Known rows, with every step that occurs
u/q/h: 69,-30,21,47,-8,-1,41,-5,10,-8,-27,21,26,-4,-25,24,-20,8,38,-22,-12,-8
h/l/x/q: 41,16,9,-16,-22,16,-49,1,-28,5,-4,14,-42,-25,23,5,-26,-15,-15,-16,-23,-72
q/h/l/x: 20,3,10,-18,-9,-5,-12,9,-7,-2,-18,22,-64,-34,-4,-4,11,-10,-17,-49,-22,-24
h/l/x/f: -16,24,8,-26,-21,19,-35,15,-13,7,1,4,-61,-4,23,-6,-32,-8,-13,15,-2,-63
q/x/f/z/y/h: -38,17,-8,11,16,-5,36,3,-11,12,-2,-4,12,42,-7,-39,60,13,6,74,-6,31
x/f: -38,-20,6,-35,-6,15,8,18,-12,-7,-5,9,-7,31,-15,0,-16,5,31,64,16,17
x/f/z/y/h/l: -54,-21,-6,-21,23,7,6,12,-26,1,21,-8,-8,44,-35,-13,-5,-5,8,49,40,48
u/y: -11,-32,14,12,-7,14,-35,-20,54,2,15,-4,24,-14,33,16,-44,21,14,-46,-5,-14
y/z/f: 26,20,-17,-17,32,-9,42,-8,-5,-3,-5,-25,26,29,14,-22,-9,6,2,14,34,41
u/q/z/y/h/l/x: 8,24,9,55,1,17,38,-5,34,7,-5,11,34,15,5,27,-27,13,11,-18,32,-26
u/y/h/l: -47,-40,16,22,-3,1,-84,-7,54,3,26,-17,2,-28,33,37,-19,20,4,-74,-7,1
y/h/l/x/q: 0,10,11,-6,-5,-10,-82,16,-16,-2,1,2,-37,-27,6,44,22,-21,-9,-46,-25,-1
u/q/h/l: 50,-36,19,52,-9,4,25,-2,8,-2,-20,18,14,-12,-16,20,-24,12,28,-31,-10,-25
l/h: -75,26,4,-41,10,22,-34,16,-40,-4,-15,47,25,-6,-37,37,-22,8,19,-27,19,26
y/h/l/x/q/z: -23,20,6,-11,2,-9,-66,12,-5,-1,-3,2,-30,-22,9,37,31,-17,-13,-43,-13,-1
y/h: -37,14,1,-11,8,-11,-54,13,7,-2,-3,5,4,-13,-1,51,37,-14,16,-49,-15,52
u/q: 54,-7,15,48,-11,15,26,-8,14,1,-17,14,50,9,-3,31,-41,7,44,-4,-5,-24
f/z/y/h/l: -27,16,-19,-1,39,0,-7,-12,-14,16,25,-4,19,16,-18,0,15,-21,-8,-35,25,57
l/x/y/z/f: 75,6,-3,-37,-27,-6,-3,7,-15,-7,14,-32,-35,9,28,-32,-17,-30,-23,7,-21,-26
y/z/f/x: 22,26,-16,-5,27,-17,68,-14,18,-9,-15,-26,30,17,-1,-26,-8,8,9,50,46,25
q/z/f/x/y/h/l: -112,26,-25,-9,23,-4,53,-12,38,2,-5,-6,18,5,0,-25,16,14,-31,27,20,4
q/x/y/h: -25,-18,-14,6,-22,-9,-18,4,1,14,9,-12,25,-1,34,-28,78,6,3,-1,-62,18
h/l/x/q/z: 19,26,5,-21,-14,16,-31,-2,-18,6,-8,16,-35,-20,26,0,-17,-11,-20,-14,-11,-73

Rows
-39,-7,-16,11,0,-17,35,-7,10,-10,8,-19,8,-2,-25,-18,-14,5,-31,47,-20,18 => z/f/x/y/h
-46,-70,-13,-27,-30,-2,-83,17,-9,5,42,-23,6,-22,26,7,26,-16,-1,-65,-41,31 => x/y/h/l
14,-9,7,-18,3,-5,7,10,-19,-3,-3,14,-66,-11,-25,-20,5,-11,-22,-22,2,-5 => q/h/l/x/f/z/y
76,-60,13,-13,-6,-4,-22,-6,-51,-15,-17,32,-2,-34,-29,10,12,-3,6,-31,-32,-1 => x/q/h/l
-50,14,-10,14,13,-1,24,4,-13,17,2,-6,4,37,-1,-41,56,16,1,67,-5,20 => q/x/f/z/y/h/l
7,12,2,15,-6,10,-50,13,-12,7,32,14,-8,-12,-1,40,-8,-3,-18,-62,12,29 => z/y/h/l/x/q
-28,18,-11,8,12,4,52,-3,-11,15,-5,1,17,45,-3,-51,44,16,8,83,-4,15 => q/x/f/z/y
-15,10,3,58,6,19,38,-7,36,10,-3,13,54,15,4,31,-21,21,21,-26,36,-8 => u/q/z/y/h/l
8,-28,-15,-16,-26,-12,41,-12,44,-9,-1,-18,38,-24,0,-23,10,-7,35,48,17,-10 => f/x/y/z
-27,23,4,-5,10,-12,-55,11,-13,-2,0,-5,-35,-14,2,28,21,-12,-31,-31,-16,3 => y/h/l/x/q/z/f
43,35,11,-40,-4,1,16,9,-23,-9,-10,-4,-58,32,-14,-20,-19,-33,-6,68,2,-32 => l/x/f/z
-29,16,-8,-1,12,-1,48,-4,-13,12,-17,-1,14,42,-2,-52,54,11,14,92,-16,6 => q/x/f/z
61,-2,-9,-3,27,-26,71,-15,-2,-19,-21,-21,23,8,-21,-28,3,7,5,48,36,30 => y/z/f/x/q/h
-41,-31,-10,-2,-33,-13,-7,-1,41,-6,7,-11,14,-41,-7,2,18,-8,18,20,-10,-11 => f/x/y/h/l
12,-16,-2,-8,10,12,-9,-10,-23,-3,1,27,41,-7,-10,19,13,5,-2,-25,13,16 => x/q/z/y/h/l
87,-48,15,47,-13,-8,35,0,-4,-8,-6,-13,-3,1,-10,-8,-32,7,5,-14,-9,-28 => u/q/h/l/x/y/z/f
-4,43,2,-19,-20,18,-43,6,-5,13,-3,10,-50,-21,36,2,-26,-13,-17,-26,-16,-69 => h/l/x
-29,-5,-19,8,-3,-9,50,-12,10,-8,6,-14,12,1,-20,-30,-29,8,-30,57,-18,2 => z/f/x/y
46,-5,-10,-1,26,-23,60,-14,-3,-14,-15,-22,14,2,-15,-31,-2,11,-2,41,37,18 => y/z/f/x/q/h/l
-25,32,-2,14,-4,12,-47,15,6,13,34,12,-15,-9,9,39,-8,-1,-20,-67,17,32 => z/y/h/l/x
15,-33,5,15,17,-2,-1,-23,49,-4,18,-36,30,9,35,-11,-47,30,2,-21,26,10 => u/y/z/f
80,38,14,-17,-10,0,-6,0,-19,-11,-10,17,-25,-4,-3,15,-1,-25,-20,-1,-7,-30 => l/x/q/z/y/h
